What can hang from each mark
K_427: K_265 K_973
K_831: K_640 K_973
K_254: K_640
K_640: K_254 K_831
K_973: K_427 K_667 K_831
K_667: K_973
K_265: K_254 K_427
K_34: K_265

Every row comes from one small tree of marks. The marks that hang from a mark follow it in brackets, in the order of their numbers. Every link used is in the known rows. Which tree was each row made from?
Known rows
K_973(K_427(K_265) K_831(K_640(K_254))): [ 5.86 -0.26 -0.17 -2.24 -1.00 -7.72 -1.51 -0.75  0.70  2.38  4.21  3.38
 -1.26  2.60  1.29 -1.57  0.50  1.80  3.23 -4.95 -1.23 -1.67  2.39  4.01]
K_640(K_254): [ 2.82 -0.13 -0.61 -1.47 -3.32 -4.40  1.33  0.87 -4.65  1.05  2.34  0.50
  0.39  3.22 -0.66  0.20  0.18  1.01  1.24 -0.68 -0.12 -3.61  3.33  2.45]
K_427(K_265(K_254(K_640)) K_973(K_831)): [ 4.12 -1.55  2.87 -1.79 -1.88 -5.59  1.24  0.07 -0.16  4.20  4.46  3.34
  2.59  1.16  1.56 -1.65  6.92  3.52  4.71 -1.98  1.10  1.85  5.08  4.75]
K_831(K_640(K_254) K_973(K_667)): [ 3.98 -0.55 -0.93 -2.16 -5.13 -2.32  1.47 -0.69 -1.96  3.06 -0.59  0.58
  1.82  4.13 -0.44 -1.50  0.49  0.91  2.15 -4.86 -1.76 -4.07  0.39  5.09]
K_831(K_640 K_973(K_667)): [ 3.30 -0.02 -0.47 -2.30 -4.39 -1.30  0.54 -0.75  1.92  4.43  0.68  1.28
  2.00  3.85 -0.31 -2.04  0.88  0.30  2.33 -2.81 -0.50 -2.65  0.76  4.50]
K_254(K_640(K_831(K_973(K_427 K_667)))): [ 4.37 -0.62  4.26  0.53  0.33 -1.15  1.96 -2.06  0.77  0.08  3.42  2.41
  1.74  3.39  2.13  0.48  1.89  0.78  3.69 -3.42  1.62 -4.20  3.70  4.00]
K_427(K_973): [ 2.45  0.00  2.08 -2.13 -4.48 -4.15  0.94 -0.78 -1.71  2.40  2.74  1.90
  0.10  2.32  0.24 -0.75  2.09  0.43  4.52  1.05  2.12 -1.85  4.12  3.26]
K_640(K_254 K_831(K_973)): [ 2.58 -0.50 -0.64 -0.13 -3.39 -4.60  2.06  2.10 -5.81  0.33  1.90 -1.21
  0.58  2.89  2.53  0.76  2.06  0.95  3.07 -3.51 -0.31 -4.04  1.06  4.46]
K_667(K_973(K_427(K_265) K_831)): [ 4.58 -1.85  2.34 -2.30  1.07 -8.05 -2.56 -1.23  1.76  2.66  7.18  4.52
 -2.05  1.08  2.88 -0.60  0.90  0.21  2.14 -1.43  0.18  0.02  3.31  3.80]
K_640(K_254 K_831(K_973(K_667))): [ 3.01  0.44  0.23  0.25 -2.79 -1.93  2.62  0.26 -4.17 -0.72  2.67 -0.39
  0.87  3.47  2.17  0.11  1.47  0.76  2.83 -3.80 -0.13 -5.26  1.53  4.66]
K_34(K_265(K_254(K_640))): [ 2.87 -1.99  1.24 -0.89 -0.21 -2.69  0.31  1.30 -2.20  2.38  3.07  2.06
  4.56  1.65 -1.76 -0.68  5.67  2.29  0.95 -1.00 -0.39 -0.87  5.78  1.52]
K_34(K_265(K_254 K_427)): [ 2.64 -1.89 -0.88 -0.76  0.10 -5.82  0.62  2.27 -0.36  0.64  3.45  2.69
  5.03 -0.26 -1.85 -1.02  4.68  1.64  1.09  1.20 -2.05 -3.28  5.19  1.66]
K_973(K_427): [ 3.16  0.34  1.10 -1.92 -1.15 -4.75  0.01 -1.04  0.84  1.00  4.57  4.13
 -0.07  2.90 -0.65  0.01 -1.22 -0.19  2.61  0.70  2.10 -3.28  4.29  2.15]
K_640(K_831(K_973)): [ 1.76 -0.14 -0.15 -0.41 -2.54 -3.93  1.02  2.04 -1.67  1.81  2.99 -0.41
  1.21  2.58  2.80  0.28  2.40  0.26  3.06 -1.19  1.01 -2.81  1.58  3.88]
K_831(K_640 K_973(K_427 K_667)): [ 4.65  0.03  0.52 -2.35 -3.37 -2.43  0.55 -2.41  3.15  2.97  1.58  3.71
  1.18  3.58 -0.32 -1.73 -0.80 -0.27  3.12 -3.60  0.36 -3.37  1.03  4.86]
K_973(K_427(K_265) K_667 K_831(K_640)): [ 5.94  1.37  1.77 -1.63  0.20 -3.40 -1.85 -3.50  6.41  2.01  6.15  5.13
 -0.50  3.19  0.85 -2.71  0.05  0.83  3.26 -3.91  0.11 -2.15  3.91  4.16]
K_34(K_265(K_427)): [ 3.63 -1.46  1.51 -0.76  0.30 -5.31  0.97  1.34  0.85  1.18  3.30  2.02
  2.21  0.62 -0.87 -0.49  3.12  0.09  1.50  2.19 -2.25 -4.63  4.19  0.82]
K_667(K_973(K_427(K_265(K_254)) K_831)): [ 3.93 -2.21  0.15 -2.72  1.01 -8.23 -2.41 -0.34  0.88  2.27  7.24  4.88
  0.58  0.58  2.07 -1.33  2.38  1.49  1.99 -2.22  0.46  0.79  4.15  4.23]
K_427(K_265 K_973): [ 2.87 -0.71  1.79 -2.19 -4.34 -5.00  0.99  0.75 -1.68  4.71  4.11  3.30
 -0.79  2.21  0.86 -1.19  4.21  0.68  4.92  1.24  2.02  0.78  4.44  4.42]
K_973(K_427(K_265(K_254)) K_667 K_831): [ 4.93  1.38  1.63 -1.56  1.10 -3.61  0.18 -2.34  4.90  0.27  7.80  6.71
  1.57  2.08  0.34 -2.13  1.33  1.73  2.99 -1.88  1.04 -1.48  4.82  4.20]
K_973(K_831(K_640)): [ 3.31  0.63 -0.40 -2.16 -2.16 -5.10 -2.27 -0.74  2.58  3.23  3.23  0.24
  0.75  2.87  0.75 -2.03  0.37  1.54  2.32 -3.02 -0.89 -2.03  2.08  2.31]
K_973(K_427 K_667 K_831): [ 4.90  2.25  3.96 -1.33  0.99 -2.44  0.46 -4.83  6.21 -1.32  6.42  4.69
 -0.09  3.06  0.97 -1.37 -2.27  0.24  2.82 -1.50  1.14 -4.50  4.09  2.38]
K_254(K_640(K_831(K_973))): [ 2.89 -1.12  2.51  0.23 -0.94 -2.82  1.62  1.09 -1.94  2.17  2.13 -0.30
  2.02  2.93  2.18  0.60  3.61  1.15  2.82 -2.21  0.54 -2.65  2.57  3.52]

Write each row's tree
[ 3.25 -0.88 -0.63 -1.71 -3.15 -8.15 -0.56  0.02  1.30  1.45  2.55  1.70
  4.77  0.10  0.24 -2.51  4.01  3.14  4.60 -2.39 -1.14 -2.47  4.00  4.04]
K_265(K_254 K_427(K_973(K_831(K_640))))
[ 3.10 -0.79 -1.35 -1.91 -1.18 -5.79 -0.09  1.32 -0.34  2.40  5.83  6.11
  1.81  1.75 -1.03 -0.84  2.21  1.27  2.37  0.50  2.37 -0.14  5.37  4.06]
K_973(K_427(K_265(K_254)))
[ 6.12  1.65  1.88 -1.53 -0.99 -3.69 -1.12 -4.65  2.75 -1.05  3.60  3.01
  0.03  3.63  0.61 -2.10 -2.02  1.60  3.06 -6.20 -1.01 -4.98  2.82  3.36]
K_973(K_427 K_667 K_831(K_640(K_254)))
[ 2.48 -1.72 -0.74  1.45  0.63 -5.17  0.57  1.87 -1.95 -0.63  3.54  1.02
  6.34  0.95 -0.15 -0.08  4.98  3.51  1.78 -1.19 -0.32 -3.67  6.62  2.82]
K_265(K_254(K_640(K_831)) K_427)
[ 3.98 -2.80  3.06 -0.62 -0.64 -5.19  1.86  0.46 -1.70  1.22  1.96  2.77
  5.21 -0.19 -1.08 -1.04  7.22  2.60  3.58 -0.42 -1.19 -2.61  6.05  2.10]
K_34(K_265(K_254(K_640) K_427(K_973)))
[ 4.08  0.24  2.64 -2.11 -1.81 -2.09  2.72 -2.32  3.35  1.47  3.55  4.79
  1.01  3.26  0.37 -0.55 -1.05 -1.07  3.14 -0.48  1.40 -4.12  1.66  4.29]
K_831(K_973(K_427 K_667))
[ 4.58  0.66  4.30 -0.70 -1.27 -4.50  1.95 -3.03  4.38 -1.00  4.18  2.71
  1.55  1.39  1.49 -1.60  1.48  1.03  4.73  0.43 -0.86 -5.44  3.87  2.91]
K_265(K_427(K_973(K_667 K_831)))
[ 2.70 -1.58  1.26 -0.13 -2.50 -4.19  0.45  1.65 -4.55  3.31  4.42  2.60
  2.92  1.39  1.21 -0.88  7.97  3.45  5.06 -2.23  2.72  1.33  6.80  5.31]
K_427(K_265(K_254(K_640(K_831))) K_973)
[ 3.91  1.67  4.79 -1.60 -2.56 -1.93  1.04 -3.84  3.04  0.49  4.52  2.29
  0.22  2.69  1.79 -2.10  1.18  0.75  4.76 -1.12  1.34 -3.20  3.70  3.33]
K_427(K_973(K_667 K_831))
[ 4.18  0.46  1.20  0.22 -1.84 -3.01  2.53 -1.09 -2.87 -2.03  3.40  1.65
  0.32  3.16  2.40  0.51  0.10  0.28  3.82 -4.56  0.75 -5.81  2.05  4.93]
K_640(K_254 K_831(K_973(K_427 K_667)))
[ 4.81 -2.01  0.32 -2.52 -1.09 -8.08 -3.54 -2.41 -1.37  0.86  4.01  1.71
 -1.24  1.81  2.07 -1.02 -0.80  1.40  2.20 -6.00 -1.25 -2.40  2.20  3.46]
K_667(K_973(K_427 K_831(K_640(K_254))))
[ 3.42 -0.52  3.27  0.50 -0.47 -0.30  2.14 -0.79 -0.46  1.02  2.70  0.51
  2.51  3.48  1.99  0.07  3.09  1.21  2.82 -2.92  0.89 -3.43  3.26  3.76]
K_254(K_640(K_831(K_973(K_667))))
[ 3.81 -1.97 -0.62 -2.05 -2.24 -6.98 -3.46 -0.98 -2.56  2.38  3.19 -0.41
 -0.47  2.04  1.98 -1.38  0.66  1.64  1.26 -5.37 -2.42 -1.45  1.83  3.22]
K_667(K_973(K_831(K_640(K_254))))
[ 3.18  0.73  1.62 -0.06 -1.06 -2.06  1.47 -1.43  1.31 -0.81  4.53  2.53
  0.57  2.91  2.51 -0.02  0.29 -0.42  3.90 -2.41  2.14 -4.57  2.61  4.51]
K_640(K_831(K_973(K_427 K_667)))
[ 4.80 -0.61  0.38 -2.72 -3.10 -3.10  0.45 -1.06  2.97  4.82  2.75  4.73
  0.52  3.38  0.20 -1.94  0.88 -0.11  3.58 -3.24  0.23 -1.70  1.56  5.57]
K_831(K_640 K_973(K_427(K_265) K_667))
[ 4.09  0.45 -0.55 -1.94 -2.55 -5.81 -1.40 -0.67 -0.71  2.15  2.11 -0.41
  0.46  3.27  0.56 -1.51  0.43  2.18  1.91 -4.58 -1.90 -2.81  1.79  2.51]
K_973(K_831(K_640(K_254)))
[ 4.20 -0.50  0.40 -2.20 -2.02 -2.87  2.79 -0.27  2.09  2.94  4.26  6.34
  2.52  2.29 -0.15 -1.21  2.14  0.35  2.92 -0.67  1.38 -1.59  2.58  5.94]
K_831(K_973(K_427(K_265(K_254)) K_667))
[ 3.64  0.20  1.80 -0.79 -1.59 -4.90  1.72 -2.25  3.06 -1.16  4.40  3.51
  4.59  0.38  0.25 -2.34  3.52  2.60  4.23 -0.69 -0.50 -4.36  5.12  3.89]
K_265(K_254 K_427(K_973(K_667 K_831)))
[ 4.38  0.83  2.16 -1.38 -0.39 -1.87  0.67 -2.03  2.83  1.14  6.66  6.59
 -0.31  3.12 -0.68 -1.21 -0.07 -0.11  2.43  0.62  2.15 -2.50  5.38  3.76]
K_973(K_427(K_265) K_667)
[ 3.51 -1.34 -2.13 -2.73 -5.67 -5.28  1.17  1.56 -3.87  4.35 -1.39 -0.48
  1.26  3.41 -0.27 -0.72  1.12  1.08  2.23 -4.43 -2.05 -2.73 -0.60  4.44]
K_831(K_640(K_254) K_973)
[ 4.25 -1.73 -0.88 -3.36 -3.78 -6.44 -0.19  1.05  1.19  5.96  1.95  3.56
  0.18  2.63  0.51 -1.08  1.48  0.03  3.33 -2.79  0.14 -0.54  0.68  5.41]
K_831(K_640 K_973(K_427(K_265)))
[ 3.55  0.47  2.32 -2.38 -4.23 -5.41 -1.37 -1.87  0.90  3.21  2.29  0.46
 -0.18  2.29  1.71 -2.21  1.95  1.70  5.20 -3.04  0.62 -1.28  2.58  3.41]
K_427(K_973(K_831(K_640)))
[ 3.62 -0.19  3.11 -0.57 -2.50 -3.64  2.26 -2.19  1.95 -0.33  3.13  3.40
  1.92  1.60 -0.04 -1.13  1.58  0.53  4.34  1.66  0.19 -5.17  5.28  3.19]
K_265(K_427(K_973(K_667)))
[ 3.94  1.94  0.91 -1.52 -1.57 -1.55 -1.56 -2.87  4.55  1.64  3.91  1.20
  1.32  3.62  0.20 -2.89 -0.26  1.35  2.08 -3.37 -0.78 -3.10  2.92  2.67]
K_973(K_667 K_831(K_640))
[ 3.88 -1.46  1.91 -1.13 -0.50 -6.93  1.07  0.35  1.32  0.29  3.47  2.44
  4.08 -0.98  0.47 -1.64  5.96  2.18  4.08 -0.18 -2.04 -2.79  4.39  2.17]
K_34(K_265(K_254 K_427(K_973(K_831))))
[ 3.06 -1.89  0.99 -1.27 -1.91 -6.00  1.37  1.51 -1.10  0.70  2.69  3.00
  4.35 -0.78 -0.94 -1.44  6.04  1.88  3.77  0.76 -1.08 -2.63  5.44  2.54]
K_34(K_265(K_254 K_427(K_973)))
[ 5.25 -0.33  0.04 -2.32 -3.97 -3.20  1.37 -2.45 -0.25  1.82  0.60  2.95
  0.79  3.89 -0.36 -1.04 -1.10  0.47  3.22 -5.54 -1.20 -4.59  0.67  5.07]
K_831(K_640(K_254) K_973(K_427 K_667))
[ 2.13 -1.33 -0.36 -1.34 -3.40 -6.93  1.75  1.00 -1.29  0.54  2.61  2.99
  4.73  0.35 -0.95 -1.19  4.04  2.45  3.98  0.89  0.42 -2.98  5.48  3.97]
K_265(K_254 K_427(K_973))
[ 4.42 -0.59  1.59 -0.77  0.68 -1.74  0.94 -1.73  1.46  1.27  6.02  7.07
  3.15  2.70 -1.76 -1.28  2.71  1.98  2.18 -1.33  2.23 -1.23  6.73  4.34]
K_973(K_427(K_265(K_254(K_640))) K_667)
[ 3.04 -2.36  0.63  1.37  1.97 -4.78  0.35  2.28 -2.02 -0.29  3.67  1.25
  5.70 -0.12 -0.41 -0.31  6.83  2.87  1.80 -1.40 -1.90 -3.37  6.46  1.67]
K_34(K_265(K_254(K_640(K_831)) K_427))
[ 3.94 -1.22  0.80 -3.10 -2.15 -6.23  2.27  1.17  1.33  4.44  3.44  4.71
 -0.42  2.36  1.23  0.06  1.43 -0.79  3.35  0.49  1.11 -1.07  1.18  5.00]
K_831(K_973(K_427(K_265)))
[ 3.85 -1.56  0.54 -1.45 -0.30 -4.87  0.62  0.72 -0.49  2.85  5.29  6.03
  2.56  1.91 -1.17 -0.46  3.28  2.28  2.54 -0.65  2.01  0.15  5.99  3.85]
K_973(K_427(K_265(K_254(K_640))))
[ 4.51 -0.16 -1.53 -2.63 -0.87 -7.43 -2.84 -0.20  2.99  3.32  5.17  4.64
  1.64  1.67  0.26 -2.47  2.26  2.57  3.14 -3.88  0.25  0.32  3.72  4.20]
K_973(K_427(K_265(K_254)) K_831(K_640))
[ 4.39 -1.78  2.56 -0.26  0.17 -4.18  1.73  0.94 -0.66  2.90  3.83  2.55
  0.98  2.41  2.68  0.93  4.00  0.85  3.93 -2.63  1.24 -1.79  3.33  4.45]
K_254(K_640(K_831(K_973(K_427(K_265)))))
[ 3.60 -2.87  1.45 -0.39  1.21 -4.78  1.18  1.83 -0.74  1.07  2.73  2.68
  5.83  0.08 -1.90 -0.65  5.88  2.55  1.03  0.34 -2.50 -3.20  6.15  1.43]
K_34(K_265(K_254(K_640) K_427))
[ 3.29 -0.58  0.12 -0.74 -1.21 -5.63  1.10  1.59 -0.42  2.43  4.76  2.63
 -0.44  2.13  3.10  0.30  2.34 -0.24  4.12 -1.68  1.91 -1.86  2.23  5.09]
K_640(K_831(K_973(K_427(K_265))))
[ 2.59 -0.85 -1.48 -0.61 -1.62 -5.70  0.71  2.41 -1.33  1.91  5.09  3.33
  1.90  1.54  2.19 -0.15  3.90  0.89  4.05 -2.19  2.09 -0.99  2.94  5.63]
K_640(K_831(K_973(K_427(K_265(K_254)))))
[ 2.36  0.77  0.82  0.25 -1.72 -0.85  1.64 -0.17 -0.02  0.17  3.68  0.49
  1.33  3.34  2.46 -0.35  1.62 -0.01  2.81 -1.65  1.25 -3.85  2.21  4.23]
K_640(K_831(K_973(K_667)))
